Every row comes from one small tree of marks. Brackets hold a mark, then the marks that hang from it, in the order of their numbers. Every link used is in the known rows. Which tree was each row made from?
Known rows
{Z_488 {Z_62 Z_10}}: [ 0.38 -0.65  0.70  0.65  0.11  0.50 -0.24 -0.88 -0.03  1.38 -0.64  1.23
 -0.58 -0.31 -0.43  0.92  1.05 -0.78  0.05 -1.50 -1.00  0.63 -0.76  0.07
 -0.98]
{Z_10 Z_62 {Z_272 {Z_183 Z_892}}}: [ 0.00 -1.61  0.96  1.21  0.55  1.38  0.67  0.48  1.13 -0.84  0.12  3.37
 -0.44 -0.36  2.10  0.66 -0.41 -0.91 -1.00  2.01 -1.48  0.27 -3.16  1.01
 -0.82]
{Z_903 Z_62 {Z_892 {Z_488 Z_272}}}: [ 0.63 -2.30 -0.15 -0.02  1.16  1.96  0.59 -1.06 -0.47  1.16 -0.58  1.73
 -1.86 -1.10 -1.01  2.74  0.47  0.22 -1.52 -0.35 -0.81  2.10 -2.69  0.39
 -2.36]
{Z_488 {Z_62 {Z_10 {Z_272 Z_183}}}}: [ 0.36 -0.96  0.99  0.64  0.33  0.48 -0.64 -0.28  0.27  0.60 -0.36  2.17
 -0.33 -0.82  0.25  1.14  1.00 -1.55 -0.40 -0.32 -1.55  0.95 -1.47  0.09
 -1.52]
{Z_903 Z_272 {Z_892 Z_183 {Z_488 {Z_62 Z_10}}}}: [ 1.16 -2.46 -0.45 -0.43  1.02  1.54  0.27 -1.55  0.86  0.24  0.11  2.65
 -1.75 -1.67  0.11  2.70  0.75  0.16 -2.43 -0.30 -0.95  1.85 -2.35  0.14
 -3.38]
{Z_903 Z_62 Z_272}: [-0.19 -0.61 -0.60  1.03  1.93  0.99  0.70 -1.45  0.96 -0.51 -0.44  0.68
 -2.28 -0.84  0.70  2.10  0.10  0.79 -1.21 -0.09 -0.26  0.93 -1.73  0.95
 -1.79]
{Z_488 {Z_62 {Z_10 Z_892}} {Z_272 Z_183}}: [ 0.61 -2.18  1.69  0.92 -0.02  0.66 -1.27 -0.26 -0.10  0.28 -0.33  3.04
 -0.93 -1.89  0.39  2.50  0.94 -1.69 -0.63 -0.47 -1.71  2.13 -2.95 -0.26
 -1.92]
{Z_183 {Z_62 Z_488} {Z_892 {Z_903 Z_272}}}: [ 0.22 -0.71 -0.83  0.72 -0.27  2.79  0.49 -1.10  1.76  0.74 -0.83  0.89
 -1.90 -1.30 -0.62  3.23  0.29  1.23  0.60 -1.25 -0.40  0.26 -4.42  0.34
 -2.43]
{Z_488 {Z_62 {Z_10 {Z_272 {Z_183 Z_892}}}}}: [ 0.87 -1.42  0.84  0.79 -0.05  0.54 -0.26 -0.32  0.29  0.32 -0.37  2.34
 -0.44 -0.55  0.13  1.56  1.01 -1.29 -0.68 -0.25 -1.90  1.00 -2.16  0.40
 -1.99]
{Z_903 Z_272 Z_892}: [ 0.65 -1.63 -0.48  1.11  0.78 -0.58  0.56 -1.37 -0.41 -1.54  0.06  0.61
 -1.78 -0.76 -0.04  2.60 -0.57  0.68 -2.68  0.49 -0.10  0.61 -1.27  0.12
 -3.05]
{Z_903 {Z_62 Z_10 Z_488} {Z_272 Z_183}}: [-0.16 -0.87  0.48  0.45  1.45  2.25  0.00 -2.50  2.50  0.72  1.08  0.95
 -2.68 -1.51  0.10  2.44  1.09  0.39 -1.98 -0.47 -2.04  1.93 -2.26  0.10
 -4.45]
{Z_183 {Z_892 {Z_488 Z_62 Z_272}}}: [ 1.78 -2.11 -0.32  0.12 -0.33  1.86 -0.06  0.28 -0.64  0.27 -1.18  1.33
 -0.74 -0.58 -0.54  1.87  0.75  0.45  0.10 -0.71 -1.00  1.70 -3.49  0.41
 -1.30]
{Z_903 {Z_272 Z_183} {Z_892 Z_488}}: [ 0.91 -2.28 -0.54 -0.65  0.36  1.10 -0.59 -1.76  0.69 -0.42  0.88  1.67
 -1.29 -1.15  0.15  1.98 -0.23  0.63 -2.39  0.70 -1.10  1.41 -2.07 -0.25
 -3.13]
{Z_10 Z_62 Z_272}: [-0.18 -0.66  1.11  1.73  1.64  1.25  1.10  1.01  0.09 -0.73 -0.89  2.36
 -0.52 -0.28  1.60  0.53 -0.46 -0.82 -0.65  1.28 -0.63 -0.32 -2.11  0.68
 -0.32]
{Z_272 {Z_183 {Z_62 Z_488} Z_892}}: [-0.06 -0.59 -0.09  0.01 -0.79  2.12 -0.48 -0.95  2.04  1.38  0.84  0.75
 -0.68 -0.65  0.43  0.69  0.47  0.76  0.60  0.24 -1.67  1.37 -3.14  0.38
 -1.12]
{Z_903 {Z_62 Z_10 Z_488} {Z_272 Z_183} Z_892}: [ 0.21 -2.11  0.37  0.81  1.29  1.79  0.45 -3.32  1.80  0.79  1.33  1.58
 -3.21 -1.64 -0.64  3.73  0.66  0.38 -3.51 -0.15 -2.20  2.35 -2.67  0.06
 -5.91]
{Z_488 {Z_62 Z_10} Z_272}: [ 0.81 -1.43  1.22  1.09  0.42  0.25 -0.46  0.09 -1.00  0.16 -1.26  1.68
 -1.53 -1.52 -0.22  2.40  1.64 -0.99  0.01 -1.62 -0.61  1.67 -2.02  0.14
 -1.75]
{Z_62 {Z_10 Z_272 {Z_892 Z_183 Z_903}} Z_488}: [ 0.45 -0.92  1.63  0.14  0.33  2.22  0.35  0.40  1.48  0.40  0.38  2.53
 -0.14 -1.70 -1.17  2.63  0.45 -2.05 -1.95  0.34 -1.67  0.35 -2.31 -1.35
 -3.99]
{Z_10 Z_62}: [-0.61 -0.43  0.67  0.87  0.72  1.30  0.74 -0.28  0.67  0.66 -0.23  1.64
 -0.63  0.06  1.22 -0.21 -0.37  0.03  0.11  0.08 -0.23 -0.39 -1.15  0.56
  0.59]
{Z_488 Z_272}: [ 0.46 -0.78  0.50  0.45  0.33 -0.19 -0.16  0.93 -0.97 -1.29 -0.59  0.46
 -0.94 -1.23  0.22  1.48  0.58 -0.14 -0.11 -0.13  0.36  1.08 -1.29  0.05
 -0.79]
{Z_272 {Z_183 Z_62 {Z_892 Z_488}}}: [ 0.36 -0.95 -0.25 -0.86 -0.88  2.36 -0.57 -0.74  2.00  1.38  0.65  1.57
 -0.14 -0.10  0.73  0.09  0.60  0.67  0.78  0.04 -1.70  1.02 -2.93  0.64
 -0.32]

Write each row's tree
[ 0.65 -1.72  0.44 -0.63 -0.25  2.24 -0.69  0.56 -0.02  0.38 -0.86  2.68
  0.24 -1.32 -0.98  2.30 -0.62 -1.10 -0.31 -0.19 -0.38  0.04 -2.88 -1.15
 -0.90]
{Z_10 {Z_892 {Z_488 Z_272} Z_903}}
[ 1.52 -1.62 -0.66 -0.23 -0.55  1.99  0.05 -0.37 -0.02  1.04 -0.82  1.09
 -0.14  0.22 -0.68  0.92  0.36  0.58  0.17 -0.62 -1.30  1.02 -2.64  0.34
 -0.79]
{Z_183 {Z_892 {Z_488 Z_62}}}
[ 1.18 -1.85  0.60  0.65  0.60  2.17 -0.64  0.46 -0.85  0.72 -1.40  2.10
 -0.05 -1.03 -0.39  1.80 -0.43 -0.60 -0.39  0.04 -1.31  1.45 -3.30 -0.78
 -0.78]
{Z_10 {Z_892 {Z_488 Z_62 Z_272}}}
[ 0.73 -1.84  0.04 -0.05  0.84  2.07  0.36 -2.28  2.45  0.11  0.88  2.12
 -2.27 -0.43  0.49  2.31  1.27  0.50 -2.24 -0.59 -2.28  1.49 -2.65  1.00
 -3.99]
{Z_903 {Z_62 Z_10} {Z_272 {Z_183 {Z_892 Z_488}}}}
[ 1.26 -1.13  1.68  0.02  0.81  1.53  0.62  0.96  0.91 -0.28  0.24  2.74
  0.54 -0.28 -0.01  1.11  0.67 -1.73 -2.31  0.69 -2.18  0.32 -1.47 -0.44
 -2.87]
{Z_62 {Z_10 Z_272 {Z_892 Z_183 Z_488}}}
[ 0.54 -1.06  0.02 -1.91  0.33  2.62 -0.39 -0.24  1.63  2.21  0.07  2.56
  0.09 -1.09  0.16  0.14  1.69 -0.70  0.30 -0.97 -1.11  1.54 -1.33  0.06
 -0.35]
{Z_892 Z_183 {Z_488 {Z_62 Z_10}}}
[ 0.19 -0.74  0.57 -0.11 -0.01  1.55 -1.02  0.10  0.26  0.18  0.46 -0.03
 -1.03 -2.07 -0.35  1.44  0.55  0.11 -0.03  0.26 -0.67  2.26 -2.18 -0.88
 -2.02]
{Z_62 {Z_488 {Z_272 Z_183}}}
[-0.72 -1.48 -0.11  0.09  0.34  1.48 -0.42 -1.35  1.72  0.14  0.05  3.12
 -0.74 -1.42  0.17  2.79 -1.12 -1.06 -1.22  0.62 -0.57 -0.03 -2.84 -0.31
 -1.23]
{Z_10 {Z_892 {Z_903 Z_62 {Z_272 Z_183}}}}
[ 1.13 -0.73 -0.45  0.24 -0.26  2.75  0.69 -0.25  0.98  1.35 -0.77  0.72
 -0.53  0.54 -0.05  0.69  0.70  1.39  0.92 -0.98 -1.32  0.47 -3.31  0.90
 -0.69]
{Z_183 Z_62 {Z_892 Z_488}}
[ 0.08 -0.55  0.86  1.30  1.41  1.26  0.69  1.60  1.00 -0.83 -0.62  2.88
  0.39 -1.11  1.52  1.43 -0.55 -1.40 -0.98  2.15 -1.08  0.46 -3.09  0.24
 -0.50]
{Z_10 Z_272 {Z_892 {Z_183 Z_62}}}
[-0.09 -0.41  0.33  0.52  0.65  0.68 -0.37 -1.36  1.96 -0.53  0.69  1.16
 -1.61 -0.89  1.46  1.24  0.74  0.44 -0.78 -0.31 -1.06  0.53 -1.68  0.56
 -2.15]
{Z_903 {Z_272 {Z_183 {Z_62 Z_10}}}}
[-1.01 -0.67 -1.08 -1.91 -0.05  0.74 -0.23 -0.35  2.39 -0.65  0.44  2.78
 -0.75 -2.38  0.92  2.01  0.30 -0.88 -0.27  0.00  1.45 -0.20 -1.19  0.17
 -0.22]
{Z_892 Z_183 {Z_903 Z_272}}
[ 0.99 -2.20  0.14 -0.75  0.56  1.57  0.25 -0.32  0.37  1.08 -0.02  2.97
 -0.38 -1.21 -0.40  1.74  0.84 -1.04 -1.71  0.16 -1.24  1.62 -2.01 -0.02
 -2.25]
{Z_903 {Z_892 Z_183 {Z_488 {Z_62 {Z_10 Z_272}}}}}
[ 0.41 -0.48  0.79  0.68  0.53  2.44  0.26 -0.89  1.59  1.21 -0.63  2.10
 -0.99 -0.38 -0.19  1.99  0.57 -0.12 -0.22 -1.67 -1.35 -0.55 -2.65 -0.03
 -2.19]
{Z_183 {Z_62 {Z_10 {Z_892 Z_488 {Z_903 Z_272}}}}}
[-0.89  0.51 -0.25 -0.58  0.54  2.17  0.21  0.04  2.21  1.59  0.35  0.81
 -0.57 -1.54  0.92  0.31  0.89  0.37  1.01  0.02 -0.18  1.30 -1.88  0.35
  0.19]
{Z_892 {Z_183 {Z_62 Z_488}}}
[ 1.06 -2.55  0.29 -0.86  0.31  1.45 -0.01 -0.36  0.02  1.01 -0.08  2.91
 -1.05 -1.81 -0.44  2.36  1.29 -0.69 -1.37 -0.52 -0.78  2.34 -2.33  0.02
 -2.28]
{Z_903 {Z_892 Z_183 {Z_488 {Z_62 Z_10} Z_272}}}
[-0.07 -1.56 -0.72  0.46  0.87  1.12  0.27 -1.94  2.02 -0.62  0.56  1.67
 -2.20 -0.90  1.19  2.31  0.23  0.72 -1.57  0.65 -1.16  1.52 -2.78  1.25
 -2.22]
{Z_903 Z_62 {Z_272 {Z_183 Z_892}}}
[ 0.59 -0.32  1.77  1.87  0.79  2.39  0.37 -0.14  0.56  1.15 -0.59  0.65
 -1.50 -1.04 -0.56  2.29  0.97  0.12 -0.18 -1.29 -1.77  1.11 -3.25 -0.38
 -3.16]
{Z_183 {Z_62 {Z_10 Z_892} {Z_488 Z_272}}}
[ 0.51 -1.95 -0.16 -1.90 -1.74  2.01 -1.13 -1.20  1.94  1.65  0.82  2.97
  0.07 -0.69 -0.50  1.19  0.87 -0.90  0.13 -0.80 -1.51  0.62 -2.37 -0.04
 -1.26]
{Z_272 {Z_183 {Z_892 {Z_488 {Z_62 Z_10}} Z_903}}}
[ 0.39  0.13  1.39  1.30  0.70  2.18  0.28 -0.23  0.68  1.25 -0.50 -0.02
 -1.83 -1.13 -0.51  1.87  1.70  0.47  0.48 -1.83 -1.23  1.21 -2.47 -0.04
 -2.76]
{Z_183 {Z_62 Z_10 {Z_488 Z_272}}}
